In the rows, 128 means zero.
Known rows, with every step that occurs
dusu/vetu: [129 124  82 125 137 113 135 104 142  95 112 135 106 116  94 126 140  95
 129 151 131 111 138 146 141 148 114 111  56 103 137 138 128 138 137  85
 145 127 134 151 109 111 133 159 100 121 124]
feku/vetu: [134 140 123 152 155  75 113 124 162 120 144 123 145 129  98 124 129 123
 155 158 140 121 148 102 114 119 122 181 114 142 133 140 118 130 106  93
 107 118 126 118 101 132 141 152  88 134 116]
vetu/gukor/bona/puvinal: [131 145  49 101 111 169 197 139 107 119 135 119  97 136  23 135 116 185
 109 159 113 150 168 172 124 139 135 225 173 125 114 141 133 120 138  87
 191 134 109 130 150 141 110 232 115 131 125]
gibu/vifi: [119 116 184 117 147 125 125 137 106  75 119 151 193 123 118 139 123 166
 115 116 114 135 121 132 114 135 109 114  83 114 139  91 146 108 127  94
 138 149 163 181  99 100 121  79  99 153 134]
gumuvim/vetu/gukor: [130 124  99 143 108 104 143  82  89 159 123 147 111 120  76 127 124 134
 131 142 148 168 170 156 113 144 115 148 142 149 124 107 130 130 115  68
 113 136 136 150 127  77 138 131  93 127 152]
gukor/bona/verigu/vetu/vifi: [129 123 139 111 151 153 165 162 141  91 163 135  86 144 148 131 133  81
 104  96 115  49 155 125 157 110 142 154  97 103 136 144 136 117 165 155
 136 101 129  93 109 119 159 101  97 136 105]
gukor/bona/puvinal: [122 138  81 111 135 188 168 160 110 106 125 114 123 144  91 138 111 173
 108 159 101 147 137 164 137 126 145 207 134 115 117 159 151 105 137 106
 168 126 124 134 132 154 109 234 100 140 116]
verigu/bona: [119 153 147 135 150 141 149 157 139 110 138 124 165 127 146 124 127 190
 129 109 133 157  84 139 121 141 122 117  62 112 134 163 132 142 143 171
 140 142 147 132 155 102 128 147 134 153 146]
puvinal/vetu/gumuvim/bona/gukor: [139  93 145 152 118 112  78 138 102 151 101 129 148 131 133 124 125  97
 156 133 113 149 101  91 112 151 110  91 133 167 109 131 113 131 122  99
 118 150  94  75 142 170 146 172  49 114 115]
gumuvim/vetu/feku: [111 112  89 180 122 121  82 102 117 166 100 149 117 118 187 125 128 133
 128 147 121 130 109 149 140 118 130 162 139 133 131 160 142 140 100 129
 121 137 161 121 120 102 112  95  92 144 152]
dusu/vetu/gukor/bona/gumuvim: [133 139  76 126  99 155 202 118 112 107 101 113  85 121  78 119 133  84
 100 141 107 124 144 178 147 178 144 149 109 109 110 176 114 143 140 102
 164 117 115 188 148 134 108 164 185 109 131]
feku/vetu/gumuvim/bona: [143 126 168 175 165  85  78 122 163 154 117 114 137 141  85 132 137 140
 157 127 110 140 161 110 116 128 153 101 146 159 116 177 105 121 113 128
  62 109  95 111 124 155 131 155  53 126 115]
bona/gumuvim/vetu: [125 119 151 163 118 160 127 129  80 169  85 127 152 137 165 123 119  77
 114 140 120 180 115 160 145 140 152 105  95 133 114 137 152 117 105 113
  64 115 157 179 112 110 131 103 105 120 149]
puvinal/vetu/verigu: [134 126 128 137 117  76  93 122 118 114 148 131 143 111 147 122 105  96
 141 123 131  82 108  68 111 111  87 123 178 161 143  67 127 117 111  97
 145 144 135  90  97 152 132  72 188 108 106]
puvinal/vetu/gumuvim: [125  97 156 175 120  53 126 124 115  96 108 106  91 132 161 126 125 173
 143 114 124 110  86  91 116 150 109 111 165 140 132  91 109 125 123 140
 132 129 128  80 138 133 139  80 132 123 124]
gumuvim/bona/verigu: [137 133  98 122 154 185 102 168 112 156 130 153 146 135  19 129 146 128
 124 113 100 123 100 132 131  90 133 108 107 126 112 140 128 120 126 119
  96 138 127 151  85 114 161 142  68 110 123]
feku/vetu/verigu/bona/gumuvim: [135 168 160 142 128 134 147 163 161 165 148 106 191 131 144 108 118  93
 135 117 127 134  96 111 127 132 138  94 119 136 122 169 117 150 107 178
 113 125 133 120 131 151 102  85 188 119 130]
gibu/vifi/vetu/verigu: [133 129 191 114 113 101 127 104 136 137 130 145 200 104 105 131 126 116
 118  92 131 115 132  74 118 111 105  43 106 141 149  55 155 115 116 105
 135 139 147 156  97 127 128  50 167 126 126]
feku/vetu/vifi/gibu: [132 135 173  91 123  81 159 112 128  88 144 126 113 122  86 122 121  84
 120 155 162 131 186  90 123 132 130 138  67 146 132  77 129 138 123 166
  95 105 105  58 134 168 127 128  77 113 121]
vetu/gumuvim: [115 109 142 157 145  97 130 124 149  95 107 119 116 135 123 133 136 168
 147 107 115 134 117 116 126 143 127 116 172 128 127 121 126 129 123 170
 122 122 125 116 151 132 118  76 108 134 137]
feku/vetu/puvinal: [134 116 122 133 142  72  92 104 184 129 148 110 108 138 110 133 143 103
 165 157 137 141  87 134 102 107 134 192 136 126 137 116 105 135 110  96
 142 119 104 134 114 135 145 173 115 124 108]
dusu/vetu/gumuvim/bona/vifi: [124  92 120 119 153 141  75 119 132 120  96 136 106 145 143 138 147 109
 141 139 117 122 169 151 159 133 162  61 178 113 120 152 102 115 142 146
  74 105 117 153 122 128 110 114  92 122 123]
gukor/bona: [113 132 124 134 147 149 132 140 124  65 122 127 107 126 160 137 116 151
 121 135 109 122 129 139 127 136 132 178 120 116 127 168 145 102 143 119
 150 113 133 163 134 140 116 187 141 152 120]
dusu/vetu/verigu/bona: [126 157 124 109 124 125 138 125 159 121 152 129 146 111 155 115 123 109
 131 112 137 109 121 129 132 149 113  53  66 110 142 152 123 146 139 143
 157 136 137 118 128 117 102 132 164 130 126]
gibu/vifi/vetu: [134 117 198 127 125 107 152 111 122 120 103 138 189 115  93 136 142 159
 103 105 131 141 111 107 122 133 117  68  41 120 146  74 154 123 129  99
 128 142 155 181 114 101 157  95 122 139 138]
gukor/bona/verigu: [114 132  86 115 135 186 149 173 107  82 135 139  85 133  89 128 129 147
 114 118  99  92  96 132 135 111 126 168 118  97 119 151 135 107 136 121
 162 118 141 151  98 107 135 168 117 132 121]
feku/vetu/dusu: [125 118 142 134 157  56  90 101 191 133 151 119 155 129 113 127 117 175
 126 141 157  96 121  86 110 102 143 183 131 170 126 132 122 115 110 126
 101 117 124 110 130 117 110 115 124 129 127]
verigu/bona/vifi: [105 130 131 103 151 161 118 167 130 102 138 138 153 142 191 130 129 175
 137 128 143 146 111 144 142 121 139 130 145 100 134 146 119 127 147 194
 114 128 156 152 146  93 111 105 153 159 145]
puvinal/vetu: [133 115 124 158 125  73 118 128 102 107 124 121 122 122 145 127 119 140
 130 140 138 110  81 100 114 129  96 150 112 142 139  91 122 125 125  94
 144 147 142 112 114 123 159 125 145 121 117]
verigu/vetu/gukor/bona/vifi: [121 124  87 112 136 162 137 128 133  89 145 133  63 143 204 141 138 150
 127 137 126  99 206 167 151 130 141 193 225  91 131 157 117 129 163 123
 148 114 126 160 144 114 124 129 180 156 125]
vifi/vetu: [136 130 134 145 129 102 151 101 148 143 106 124 146 116  84 130 148 141
 124 118 145 146 112 101 131 117 122 109  73 132 141 102 150 136 124 136
 122 127 133 147 139 125 171 140 142 124 138]
vifi/luro: [126 142 174 120 138 160 146 128 114 109 101 130 134 111 109 140 148 123
 123 121 148 110  74 141 115 122 122 143  88 101 149  98 132 105 132 148
 113 116 145 116 127 121 135  61  87 140 132]
feku/vetu/verigu/bona: [131 169 157 133 137  99 116 143 178 142 178 120 171 122 153 114 113 134
 154 118 143 120 125  89 109 123 116 111 115 141 139 158 116 137 115 145
 130 130 131  89 119 130 106 120 150 142 121]
gukor/bona/gumuvim/vetu/verigu: [120 130 154 143 108 166 114 132  85 152 113 127 140 126 203 122  96  52
 115 126 105 134 148 136 141 129 148  94 156 142 116 146 155  94 105 112
  91 102 144 166 101 146  90  98 171 119 125]
gumuvim/bona/puvinal/vetu/verigu: [153 134 108 124 117 123  90 140 101 180 145 123 173 126  83 129 104 112
 131 142 115 119 126 100 118  96 113 114 174 173 124  89 129 108 111  79
 131 152 111  83  93 180 132 147 138  93  95]

Rows
[138 113  99 124 138 156 116 139 182 147 158 121  68 150 142 137 171 122
 142 104 112 105  76 174 140  95 134 149 140  68 138 111 121 157 142 122
 167 133 117 126 110 107 183 128 126 118 117]	bona/verigu/vetu/puvinal
[123 103 178 132 126 121 150 124  76 143 101 136 169 138 139 121 108  24
 105 130 134 150 129 135 148 129 158 108  83 159 123 110 141 102 120 148
  52  97 151 142 117 119 130  51  80 113 133]	bona/gumuvim/vetu/vifi
[138 112 130 138 151 120 100 112 191 132 144 112  89 144 203 144 161 119
 146 115 119 130 106 177 135 115 136 157 133  83 145 126 129 159 145 120
 161 130 113 135 139 128 169 145 142 132 119]	verigu/vetu/puvinal
[127 142  97 134 113 163 190 137 104 115 108 113 113 128  82 125 126 116
 106 129 104 146 128 164 133 158 144 176 158 125 108 166 124 131 133 135
 150 122 120 185 158 142 113 131 197 121 137]	vetu/gukor/bona/gumuvim
[118 121 152 163 115 176 138 139  66 141  85 119 124 138 208 127 109  86
 100 144 107 166 123 170 149 148 165 129  90 120 108 182 154 102 120 111
  83  98 153 193 117 122 114 154 122 133 140]	gukor/bona/gumuvim/vetu
[109 134 139  88 140 159 101 160 139 112 158 142 163 134 204 126 117 138
 148 116 139 121 128 122 138 105 130  97 193 116 139 128 121 118 136 195
 121 129 151 133 130 108  91  55 194 148 135]	vetu/verigu/bona/vifi
[123  97 136 134 128  61  94 107 131 114 132 118 136 124 156 129 106 192
 104 124 154  81  70  84 110 111 121 154 137 172 132  82 126 110 127 126
 126 140 136 109 140 110 127  87 179 118 129]	puvinal/vetu/dusu
[128 103 152 141 166 112  54 131 146 140 120 127 131 155 142 137 140 136
 161 144 122 131 174 118 136 108 167 111 220 140 117 158  94 106 123 156
  44  97 110 133 116 145 115 106  83 133 117]	feku/vetu/gumuvim/bona/vifi
[133 116 163 162 161 125  83 126 136 138 101 127 143 138  94 139 139 158
 140 106 101 155 136 132 126 131 148  80 150 144 115 157 121 118 130 156
  76 121 107 137 141 149 131 127  81 128 129]	vetu/gumuvim/bona
[118 139 117 110 128 169 138 165 127 129 133 141 186 124 154 116 123 127
 152 128 138 170  87 122 114 154 100 126  64 125 122 158 134 151 134 134
 167 157 129 103 161 130 130 193  84 150 142]	verigu/bona/gukor
[128 149 160 137 115  94 125 149 129 131 160 118 160 117 196 115 104 149
 136 101 140 108  79  90 109 134  93  87 118 143 143 116 119 134 128 147
 162 151 144  83 127 122 120 102 196 130 122]	puvinal/vetu/verigu/bona
[136 149 128 133 142  74  91 114 172 133 167 132 161 118 113 121 115  82
 163 138 138  95 161  73 111 100 108 147 178 160 138 114 123 119  94  98
 119 121 121  99  82 160 114  92 135 121 103]	feku/vetu/verigu
[130 140  72 113  95 155 200 130 115 133 133 135  66 120  12 123 148 156
 107 108 123 102 118 123 127 121 122 146 124 114 120 123 122 131 140 111
 175 125 122 143 129  97 158 175 149 117 132]	vifi/vetu/gukor/bona/verigu
[121  93 139 138 122 116  87  95 117 150 115 128 102 137 177 137 131  96
 143 144 132 178  79 175 117 115 143 140 112 116 132 104 135 119 119  86
 118 120 133 172 114  99 140 160  95 126 132]	gumuvim/vetu/puvinal
[136 121 109 119 148 174  70 143 115 156 110 154 197 122  85 130 130  75
 152 147 117 170 127 118 117 125 114 130 106 156 110 152 141 130 123  84
 116 154 104 130 128 169 147 204  38 126 121]	gumuvim/bona/gukor
[152 139 114 146 165 191 101 163 153 172 146 140 124 145 114 135 163 126
 121  97  96 101 149 151 153  95 139 101 108  95 122 168 135 149 147 119
 102 133 123 123  89 118 190 139  75 122 121]	gumuvim/bona/verigu/vetu
[140 120  58 164 116 123  90 136 109 189 112 124 135 127  98 126 126 167
 116 164 104 115  76 140 134 109 122 181 168 152 123 147 117 150 109 118
 157 167 122  74 122 162 133 164 103 116 119]	gumuvim/bona/puvinal/vetu/feku
[145 139  94 131 104  84 184  75 140 158 123 132 119 110   4 126 151 150
 123 117 156 151 151 118 115 136 113 136 132 145 136  90 127 154 125 114
 148 142 114 144 158 111 168 126 154 114 145]	vifi/vetu/gukor
[155 124 104 140 125 131 114 151  88 169 118 115 157 140  67 132 115 159
 113 158 116 147 104 132 121 114 127 147 121 157 118 111 126 118 123  73
 121 153 115 101 110 153 162 213  89 103 105]	gumuvim/bona/puvinal/vetu
[137 142 139 125 119  95 127  97 158 150 131 134 160 108  99 127 130  98
 135 106 143 117 125  73 127 100 110  78 140 149 146  81 151 129 111 140
 130 129 129 128 118 155 141  77 182 113 122]	vifi/vetu/verigu
[133 163  82  87 110 164 172 150 147 158 153 120 157 129  86 118 116 137
 124 141 128 137 132 153 140 137 126  89  85 110 130 142 133 142 133 125
 178 147 126  89 126 133  94 189 122 119 126]	dusu/vetu/verigu/bona/puvinal
[138 135  41 111 112  95 172  75 135 119 128 142  85 108  18 122 145 110
 128 143 145 119 174 156 125 164 104 142 110 121 132 119 108 158 136  70
 173 142 115 149 132  94 134 150 124 110 135]	dusu/vetu/gukor
[122 133 219 101  88 159 195 136  64 132 107 119 132 131 176 115 111  85
  85 126 149 192 141 149 144 163 158  44   5 128 116 106 151 143 132 213
  70 106 139  97 162 130 109 108 107 115 159]	verigu/bona/gumuvim/vetu/vifi/gibu
[118 143 126  97 118 161 119 158 138 142 150 146 199 115 160 112 111  92
 159 116 137 150 108  93 111 139  89 100 112 143 126 134 134 143 125 141
 172 160 126  84 148 146 109 151 120 139 130]	vetu/verigu/bona/gukor
[121 106 164  94 127 166 100 130 103 108  97 131  93 142 152 139 145 158
 128 137 125 172 189 141 147 127 160  60 174 115 111 105 128 135 132 209
  68 115 101 121 158 166 103 114 108 121 143]	vetu/gumuvim/bona/vifi/gibu
[126 119 155 173 146  52 119 117 174 113 127 105 103 139 115 126 133 153
 164 129 127 121 142  93 114 143 132 139 168 140 126 141 106 130 109 137
 104 107 115  86 130 142 120 107  78 132 123]	feku/vetu/gumuvim
[121 138 113  79  94 138 155 113 106  78 139 123  44 128 137 129 129 152
 125 177 150 138 222 138 128 143 140 177 172 107 116 117 112 136 132 135
 130 107 100 121 149 149  91 187 152 132 134]	feku/vetu/gukor/bona/vifi/gibu
[118  95 148 126 162 146  63 139 123 125 105 139 133 151 146 143 142 148
 148 126 110 142 156 136 147 112 164  88 223 132 117 144 110 105 134 180
  57 112 120 155 135 135 113  78 104 134 127]	vetu/gumuvim/bona/vifi
[106 128 157 104 124 162  91 142 108 148 145 146 152 137 250 125 107 123
 142 123 148 143 142 133 141 111 139  76 169 119 134 129 130 107 126 163
  89 118 164 140 114  87  88  75 158 149 141]	gumuvim/vetu/verigu/bona/vifi
[131 147  94 140 124  90 157 108 142 104 148 119  77 120  75 126 120 145
 134 153 132 114 180 127 104 148 125 226 152 139 122 172 106 123 130  71
 160 115 106 132 134 129 119 204 130 142 116]	feku/vetu/gukor/bona
[119 119 110  83  72 137 160 119  58  69 123 122  29 124 163 130 120 165
 106 166 147 131 179 137 129 151 123 154 175 113 121  79 114 134 144 136
 153 127 110 112 157 143 106 168 194 122 134]	puvinal/vetu/gukor/bona/vifi/gibu
[111 145 153  58 108 177 133 149 118 102 145 135 121 125 207 124 122 152
 126 130 152 153 158 126 140 124 132  65 145 100 129  91 136 145 136 217
 121 132 126 104 153 146  80 100 188 132 149]	vetu/verigu/bona/vifi/gibu
[121 163 149 119 137 136 128 148 151 126 161 133 176 117 160 121 112 152
 138  95 133 135 111 110 120 125 111  87 118 131 138 141 134 134 130 174
 146 144 142 117 139 124 104  99 181 143 134]	vetu/verigu/bona
[133 138  98 130 103 115 187  92 127 116 118 120  81 111  65 131 136 159
 109 123 135 134 158 127 122 145 128 160 120 130 129 140 132 133 144 107
 167 121 111 157 161 122 146 193 178 134 134]	vifi/vetu/gukor/bona
[130 112 142 140 162 112 100 108 200 134 145 120 132 135 205 139 134 190
 107 101 140  86 145 129 142 107 144 146 134 129 133 136 148 136 143 151
 117 128 129 115 152 111 135  82 158 138 139]	verigu/vetu/dusu
[123  98 207 112 125  90 130  90 151 134 112 133 192 118 119 137 127 207
  81  95 152 113 102  96 118 114 138  78  68 153 138  71 152 110 130 133
 118 135 150 172 142  87 125  64 154 134 149]	gibu/vifi/vetu/dusu
[135 147  99 141 132 137 167 114 147 100 147 119  63 126 162 137 136 159
 118 119 116 105 200 163 133 151 126 193 151 102 130 178 129 144 159 100
 176 123 114 137 153 124 142 177 159 152 126]	verigu/vetu/gukor/bona
[119 133  58 161 134 177 120 155 167 132 138 132  52 130 196 127 157 158
 115 111  87  44 114 156 164 109 128 188 159  78 130 207 130 165 137 159
 186 132 139 101 118 121 139 112 132 151 132]	gukor/bona/verigu/vetu/feku
[140 122  80 143 100  58 155  99  97 123 138 128 103 114  48 123 125 155
 130 133 148 122 120 112 101 146  83 179 163 156 134  77 102 146 127  75
 170 160 120 109 134 107 158 115 163 112 127]	puvinal/vetu/gukor
[118 136 145 114 101 163 103 145 106 172 139 148 189 119 207 110 103  67
 152 128 143 165 118 110 114 144 102  74  88 145 122 139 145 130 116 106
 138 150 135  89 135 126 106 164  82 143 139]	gumuvim/vetu/verigu/bona/gukor
[125 133 149 144 110 146 105 123  98 177 113 135 168 125 170 120 106  44
 127 120 119 147 130 127 139 119 136  77 159 150 120 109 153 109  92 116
  81 118 151 154  94 138 105  49 154 106 132]	bona/gumuvim/vetu/verigu
[138 132 191 101 140 169 174 146 127 124 137 135 105 129 110 135 161  71
 106  87 149  40  91 133 141 105 135 125  70  85 155  87 120 111 156 174
 100  98 141  53 110 107 169   8  56 129 118]	bona/verigu/vetu/vifi/luro
[128 104  84 104 124 102 118  86 164 108 119 122  77 128 106 133 152  78
 140 152 129 132  83 178 129 136 127 128  77  93 140 113 113 147 137  85
 172 128 109 166 119 111 137 185 131 110 114]	dusu/vetu/puvinal
[135 135 102 148  92 129 188 137  82 113 109 102 100 126 108 121 117 115
 103 134 112 125 102 142 125 165 127 179 153 139 113 141 110 132 130 110
 159 129 122 153 151 142 131 137 216 110 126]	puvinal/vetu/gukor/bona/gumuvim
